What can hang from each mark:
mafub: valel
gedupib: valel
valel: gedupib mafub nozim repus
repus: pugi valel
pugi: donu nozim repus zige
donu: pugi

In the rows, zero is written as 128.
Known rows, with every way that one mark hangs from another:
(mafub (valel gedupib (repus (pugi nozim)))): 131,119,129,141,125,97,118,147,141,127,142,105,123,97,143,135,125,163,158
(donu (pugi nozim zige)): 185,161,151,130,126,80,72,129,121,119,124,166,151,128,146,154,135,132,102
(donu pugi): 140,114,106,121,103,96,87,162,129,120,137,150,171,120,135,149,136,150,106
(gedupib (valel mafub (repus (pugi donu)))): 80,107,132,121,106,124,108,170,142,139,177,88,117,112,109,141,108,162,128
(valel gedupib mafub nozim repus): 53,89,59,115,122,109,147,189,162,149,133,120,118,110,105,163,113,188,153
(repus valel): 151,135,116,155,98,119,106,134,138,129,158,98,178,115,135,115,106,137,145
(repus (pugi donu zige) (valel nozim)): 193,168,150,118,101,128,123,129,134,125,216,79,179,126,149,122,112,100,126
(repus (pugi donu nozim zige) (valel gedupib)): 198,162,185,141,130,102,97,94,144,118,195,83,157,127,155,115,88,98,155
(repus (pugi zige)): 190,144,124,134,125,81,84,140,113,112,173,126,179,105,145,125,106,119,102
(donu (pugi nozim (repus (valel gedupib)) zige)): 183,171,148,146,134,78,84,103,134,97,147,139,163,142,152,151,116,124,134
(valel gedupib mafub nozim (repus (pugi zige))): 108,113,82,114,144,98,144,172,144,143,165,130,117,101,114,165,115,165,130
(valel nozim): 129,126,88,120,96,110,113,174,143,131,147,111,172,117,140,133,114,140,131
(gedupib valel): 102,116,109,150,100,110,91,156,148,125,135,116,153,114,135,129,106,137,134
(donu (pugi (repus valel) zige)): 190,172,126,140,110,85,82,123,110,93,160,139,191,139,145,148,132,127,104
(valel mafub nozim repus): 79,110,73,114,107,115,136,193,145,153,134,116,126,108,106,157,124,185,132
(gedupib (valel nozim)): 92,120,93,134,93,130,119,170,161,134,143,108,146,117,139,139,115,135,139
(mafub valel): 141,131,98,140,88,81,107,164,130,126,130,101,168,102,152,110,126,146,153
(pugi donu nozim repus zige): 188,192,173,122,107,51,49,126,111,85,155,100,188,148,160,118,86,106,114
(valel gedupib mafub (repus (pugi donu nozim))): 110,110,152,114,135,98,108,153,148,135,168,91,115,116,118,140,90,165,150
(mafub (valel gedupib nozim (repus (pugi donu)))): 99,108,100,99,94,111,149,173,152,130,177,79,140,113,141,139,132,152,156
(gedupib (valel mafub nozim repus)): 42,108,78,128,103,134,136,191,161,156,129,115,101,111,103,164,126,181,141
(gedupib (valel mafub nozim (repus pugi))): 70,106,96,123,117,142,141,188,153,155,165,106,103,98,109,162,122,172,130

Rows:
76,117,89,130,105,122,134,190,163,154,144,102,123,107,126,141,109,154,157 | (gedupib (valel mafub nozim))
145,142,138,138,134,91,105,141,145,123,147,118,143,128,134,149,104,157,165 | (donu (pugi nozim (repus (valel gedupib mafub))))
105,112,71,123,96,93,146,178,161,134,135,100,155,107,156,128,122,146,179 | (mafub (valel gedupib nozim))
151,140,172,117,111,112,78,140,126,118,172,91,149,124,131,133,108,142,112 | (valel (repus (pugi donu nozim)))
196,181,152,126,123,56,55,133,110,89,133,157,173,138,154,153,124,126,94 | (donu (pugi nozim repus zige))
141,159,185,135,116,113,76,120,130,116,166,109,119,129,133,145,114,122,107 | (gedupib (valel (repus (pugi donu nozim zige))))
137,154,158,137,117,84,100,132,150,117,168,60,157,135,140,114,66,136,185 | (pugi donu nozim (repus (valel gedupib mafub)))
179,171,170,127,109,73,65,122,123,112,147,108,166,136,154,118,98,110,123 | (pugi donu nozim zige)
129,112,99,131,131,134,160,163,165,155,194,83,140,97,128,132,97,147,178 | (repus pugi (valel gedupib mafub nozim))
74,102,61,125,98,105,152,178,157,137,123,109,132,107,132,149,140,174,164 | (mafub (valel gedupib nozim repus))
100,112,79,135,117,126,160,163,170,157,160,90,140,108,123,134,97,156,190 | (repus (valel gedupib mafub nozim))
119,126,94,148,122,86,115,152,150,118,158,85,168,117,126,123,77,151,174 | (pugi (repus (valel gedupib mafub)))
80,94,99,92,118,118,144,185,158,142,183,88,128,115,113,151,103,166,144 | (valel gedupib mafub nozim (repus (pugi donu)))
122,129,121,150,123,113,93,138,129,117,156,135,129,111,120,152,124,141,95 | (gedupib (valel (repus (pugi zige))))
157,151,140,158,124,91,90,116,149,102,154,89,173,130,148,120,78,129,166 | (pugi nozim (repus (valel gedupib)))
209,172,189,121,121,80,67,122,118,111,183,101,167,125,159,115,95,100,113 | (repus (pugi donu nozim zige))
69,115,120,106,102,144,135,186,154,149,184,83,108,113,112,153,117,160,134 | (gedupib (valel mafub nozim (repus (pugi donu))))
140,148,134,152,134,86,104,135,150,123,151,83,149,120,137,120,73,146,185 | (pugi nozim (repus (valel gedupib mafub)))
125,135,97,132,104,134,145,168,153,157,163,87,147,106,125,126,112,154,166 | (repus (valel mafub nozim))
99,126,75,121,82,112,138,182,140,138,127,107,141,106,133,145,154,172,142 | (mafub (valel nozim repus))
158,142,145,138,111,101,104,149,124,130,147,101,129,96,143,128,137,161,139 | (mafub (valel (repus (pugi nozim))))
158,129,148,151,147,115,126,131,156,149,176,84,129,98,135,119,81,145,183 | (repus (pugi nozim) (valel gedupib mafub))
125,131,115,95,77,117,137,177,133,129,181,76,148,114,143,130,143,152,133 | (mafub (valel nozim (repus (pugi donu))))
178,172,175,124,106,82,91,130,112,116,162,97,134,114,151,126,134,133,125 | (mafub (valel (repus (pugi donu nozim zige))))
177,166,145,111,110,121,136,147,136,147,213,72,156,116,135,123,107,119,145 | (repus (pugi donu zige) (valel mafub nozim))
107,87,94,133,130,106,110,153,141,117,160,122,150,107,120,146,109,162,123 | (valel gedupib (repus pugi))
159,159,174,115,131,88,88,141,115,132,168,105,121,119,124,138,106,148,113 | (valel mafub (repus (pugi donu nozim zige)))
185,149,165,149,131,122,110,136,138,151,182,81,138,96,135,113,93,143,162 | (repus (pugi nozim) (valel mafub))
